What can hang from each mark:
W: H R
Z: N
N: C
B: C
U: D
C: N R U X
K: B
H: W
R: C
D: U

Each row was made from one small tree. Brackets hold a mark, then the marks that hang from it, in alphabetical order. Every link used is in the known rows. Write each row's tree.
Known rows:
[H [W [R [C X]]]]: [ 0.18  0.23 -0.04 -0.10  0.16 -0.54  0.36 -0.05 -0.19 -0.02  0.39  0.24
  0.20  0.27 -0.25 -0.16 -0.14 -0.08  0.25 -0.09  0.11 -0.12  0.09]
[K [B [C R U]]]: [ 0.05  0.23 -0.01 -0.41  0.21 -0.24  0.43  0.12 -0.02 -0.51  0.10 -0.20
 -0.03  0.06 -0.44 -0.23  0.08 -0.30  0.29 -0.06  0.06  0.11 -0.42]
[C N R U X]: [-0.03  0.16 -0.08 -0.07  0.07 -0.30  0.35  0.26 -0.55 -0.60  0.07 -0.19
 -0.35  0.26 -0.38 -0.06  0.38  0.03  0.28 -0.12  0.48  0.23 -0.42]
[W H [R C]]: [ 0.27  0.24 -0.01  0.07  0.24 -0.45  0.37 -0.16 -0.35  0.14  0.46  0.27
  0.19  0.30 -0.07 -0.27 -0.07  0.07  0.30 -0.07 -0.04 -0.24  0.16]
[C U]: [-0.05  0.25 -0.01 -0.33  0.18 -0.28  0.37  0.05 -0.55 -0.31  0.10 -0.06
 -0.11  0.15 -0.19 -0.30  0.28 -0.15  0.28 -0.15  0.21 -0.11 -0.24]
[C N R [U D] X]: [-0.02  0.18  0.02 -0.06  0.19 -0.29  0.38  0.20 -0.56 -0.55 -0.20 -0.18
 -0.35  0.26 -0.47 -0.23  0.43 -0.03  0.24 -0.10  0.46  0.22 -0.48]
[R C]: [ 0.22  0.25 -0.19 -0.20  0.15 -0.25  0.26 -0.05 -0.42 -0.21  0.13 -0.01
  0.04  0.31 -0.05 -0.18  0.07 -0.02  0.16 -0.07  0.06 -0.14 -0.20]
[R [C U X]]: [ 0.14  0.28 -0.06 -0.09  0.11 -0.35  0.27  0.06 -0.53 -0.32  0.00  0.00
  0.02  0.32 -0.13 -0.07  0.09 -0.06  0.21 -0.09  0.53  0.04 -0.36]
[R [C N X]]: [ 0.18  0.25 -0.18 -0.24  0.03 -0.35  0.23  0.11 -0.26 -0.40  0.02 -0.08
 -0.09  0.36 -0.23 -0.05  0.20 -0.04  0.14 -0.11  0.46  0.02 -0.28]
[R [C N [U D] X]]: [ 0.09  0.30  0.00 -0.15  0.12 -0.34  0.29  0.09 -0.48 -0.46 -0.31 -0.04
 -0.13  0.35 -0.31 -0.19  0.36 -0.12  0.15 -0.11  0.63  0.05 -0.40]
[K [B [C N R [U D]]]]: [ 0.01  0.25  0.05 -0.46  0.22 -0.24  0.45  0.14  0.03 -0.61 -0.14 -0.23
 -0.15  0.08 -0.60 -0.32  0.29 -0.35  0.23 -0.08  0.14  0.12 -0.45]
[H W]: [ 0.08  0.17 -0.11 -0.44  0.17 -0.37  0.43  0.01 -0.26 -0.04  0.27  0.06
  0.04  0.15 -0.30 -0.29  0.05 -0.20  0.27 -0.13  0.02 -0.24  0.02]
[K [B [C N R U X]]]: [ 0.01  0.23 -0.01 -0.44  0.11 -0.32  0.41  0.25  0.11 -0.65  0.02 -0.25
 -0.13  0.09 -0.59 -0.11  0.18 -0.31  0.27 -0.08  0.38  0.24 -0.48]
[N [C X]]: [ 0.09  0.18  0.02 -0.44  0.11 -0.40  0.28  0.15 -0.20 -0.28  0.24 -0.13
  0.05  0.32 -0.51 -0.15 -0.04 -0.27  0.29  0.05  0.09  0.04 -0.18]
[K [B C]]: [ 0.08  0.25 -0.05 -0.69  0.17 -0.30  0.40  0.10  0.25 -0.39  0.13 -0.19
  0.05  0.04 -0.46 -0.26  0.02 -0.39  0.24 -0.09  0.06  0.00 -0.31]
[D U]: [ 0.22  0.22 -0.03 -0.47  0.33 -0.10  0.38 -0.03 -0.23 -0.33  0.05 -0.08
 -0.10  0.21 -0.19 -0.48  0.08 -0.17  0.19 -0.06 -0.01 -0.15 -0.16]
[Z [N [C R U X]]]: [-0.01  0.25 -0.15 -0.32  0.18 -0.24  0.34  0.22 -0.54 -0.11  0.26 -0.10
 -0.06  0.28 -0.23 -0.18  0.17  0.12  0.34 -0.03  0.10  0.06 -0.04]
[B [C N R X]]: [ 0.16  0.14 -0.20 -0.33  0.23 -0.24  0.33  0.17 -0.07 -0.78  0.34 -0.30
 -0.16  0.23 -0.57 -0.04  0.21 -0.14  0.22 -0.11  0.33  0.20 -0.39]
[N [C R [U D] X]]: [ 0.06  0.17  0.15 -0.09  0.25 -0.32  0.35  0.12 -0.55 -0.38 -0.01 -0.13
 -0.06  0.35 -0.56 -0.24  0.07 -0.20  0.33  0.11  0.08  0.17 -0.36]
[H [W [R [C U X]]]]: [ 0.11  0.25  0.03 -0.04  0.16 -0.55  0.39 -0.04 -0.31 -0.07  0.33  0.26
  0.17  0.26 -0.26 -0.17 -0.06 -0.11  0.27 -0.10  0.24 -0.10  0.04]

Write each row's tree:
[ 0.11  0.27  0.09 -0.05  0.26 -0.48  0.42 -0.14 -0.38 -0.03  0.17  0.27
  0.16  0.25 -0.27 -0.36  0.03 -0.15  0.25 -0.10  0.04 -0.20  0.06]  [H [W [R [C [U D]]]]]
[-0.06  0.17 -0.11 -0.10  0.13 -0.19  0.38  0.14 -0.62 -0.59  0.09 -0.17
 -0.38  0.23 -0.30 -0.21  0.49  0.02  0.27 -0.13  0.12  0.03 -0.32]  [C N R U]
[ 0.05  0.15  0.07 -0.09  0.16 -0.33  0.33  0.16 -0.53 -0.41  0.21 -0.14
 -0.06  0.35 -0.48 -0.10  0.03 -0.16  0.36  0.09  0.09  0.17 -0.32]  [N [C R U X]]
[ 0.10  0.26  0.02 -0.06  0.19 -0.49  0.40 -0.10 -0.36 -0.05  0.34  0.27
  0.16  0.25 -0.22 -0.25  0.00 -0.12  0.27 -0.11  0.05 -0.20  0.09]  [H [W [R [C U]]]]
[ 0.03  0.26 -0.06 -0.74  0.09 -0.31  0.39  0.16  0.32 -0.54  0.05 -0.23
 -0.07  0.06 -0.55 -0.24  0.20 -0.41  0.21 -0.12  0.16  0.01 -0.31]  [K [B [C N]]]
[ 0.06  0.26  0.01 -0.10  0.13 -0.50  0.40 -0.06 -0.31 -0.16  0.28  0.24
  0.06  0.27 -0.29 -0.24  0.14 -0.12  0.25 -0.14  0.13 -0.20  0.09]  [H [W [R [C N U]]]]
[-0.12  0.28  0.08 -0.41  0.18 -0.28  0.39  0.09 -0.47 -0.49 -0.29 -0.11
 -0.30  0.19 -0.43 -0.45  0.61 -0.22  0.20 -0.18  0.33 -0.10 -0.30]  [C N [U D]]
[ 0.21  0.28  0.15  0.17  0.29 -0.52  0.39 -0.10 -0.45  0.08  0.17  0.28
  0.18  0.31 -0.18 -0.29 -0.01  0.00  0.31 -0.07  0.32 -0.10  0.00]  [W H [R [C [U D] X]]]
[ 0.09  0.11 -0.21 -0.19  0.07 -0.29  0.31  0.24 -0.30 -0.50  0.21 -0.22
 -0.30  0.28 -0.38 -0.04  0.23  0.07  0.23 -0.09  0.24  0.19 -0.33]  [C N R X]
[ 0.03  0.24  0.06 -0.44  0.18 -0.31  0.43  0.22  0.09 -0.63 -0.16 -0.24
 -0.13  0.10 -0.64 -0.23  0.21 -0.34  0.24 -0.07  0.37  0.24 -0.52]  [K [B [C N R [U D] X]]]
[-0.01  0.22  0.13 -0.34  0.11 -0.42  0.32  0.17 -0.39 -0.37  0.12 -0.10
  0.00  0.30 -0.52 -0.16  0.08 -0.31  0.33  0.04  0.27  0.06 -0.25]  [N [C U X]]
[-0.09  0.27  0.10 -0.37  0.13 -0.39  0.36  0.21 -0.39 -0.50 -0.31 -0.13
 -0.26  0.21 -0.51 -0.30  0.50 -0.22  0.21 -0.18  0.69  0.09 -0.39]  [C N [U D] X]
[ 0.13  0.23 -0.04 -0.14  0.11 -0.55  0.36 -0.01 -0.14 -0.11  0.33  0.21
  0.10  0.29 -0.33 -0.15  0.00 -0.10  0.23 -0.12  0.19 -0.11  0.09]  [H [W [R [C N X]]]]
[ 0.06  0.17  0.05  0.02  0.30 -0.27  0.38  0.12 -0.66 -0.34 -0.09 -0.12
 -0.16  0.24 -0.32 -0.25  0.16 -0.01  0.28 -0.05  0.30  0.21 -0.47]  [C R [U D] X]
[ 0.14  0.30  0.13  0.10  0.25 -0.46  0.41 -0.12 -0.43 -0.05  0.12  0.26
  0.04  0.31 -0.22 -0.37  0.24 -0.01  0.28 -0.11  0.19 -0.21  0.06]  [W H [R [C N [U D]]]]
[ 0.13  0.20 -0.10 -0.49  0.21 -0.23  0.41  0.10  0.14 -0.43  0.20 -0.22
  0.00  0.07 -0.44 -0.22 -0.02 -0.28  0.26 -0.04 -0.09  0.08 -0.36]  [K [B [C R]]]
[ 0.05  0.29 -0.10 -0.18  0.07 -0.28  0.29  0.03 -0.53 -0.47 -0.08 -0.03
 -0.15  0.32 -0.17 -0.18  0.41 -0.08  0.16 -0.13  0.37 -0.10 -0.28]  [R [C N U]]
[ 0.04  0.17  0.14 -0.12  0.29 -0.24  0.37  0.02 -0.62 -0.35  0.01 -0.11
 -0.09  0.33 -0.48 -0.36  0.16 -0.21  0.32  0.10 -0.21  0.02 -0.28]  [N [C R [U D]]]
[-0.05  0.19  0.00 -0.10  0.24 -0.18  0.40  0.08 -0.64 -0.54 -0.18 -0.16
 -0.38  0.24 -0.39 -0.38  0.55 -0.04  0.23 -0.11  0.10  0.04 -0.37]  [C N R [U D]]
[ 0.13  0.30  0.00 -0.10  0.25 -0.25  0.31 -0.08 -0.63 -0.27 -0.20  0.02
 -0.01  0.30 -0.13 -0.33  0.23 -0.11  0.17 -0.08  0.23 -0.11 -0.31]  [R [C [U D]]]
[ 0.21  0.25 -0.02  0.02  0.17 -0.46  0.37 -0.10 -0.28  0.00  0.39  0.23
  0.07  0.32 -0.16 -0.25  0.11  0.05  0.27 -0.10  0.06 -0.24  0.15]  [W H [R [C N]]]
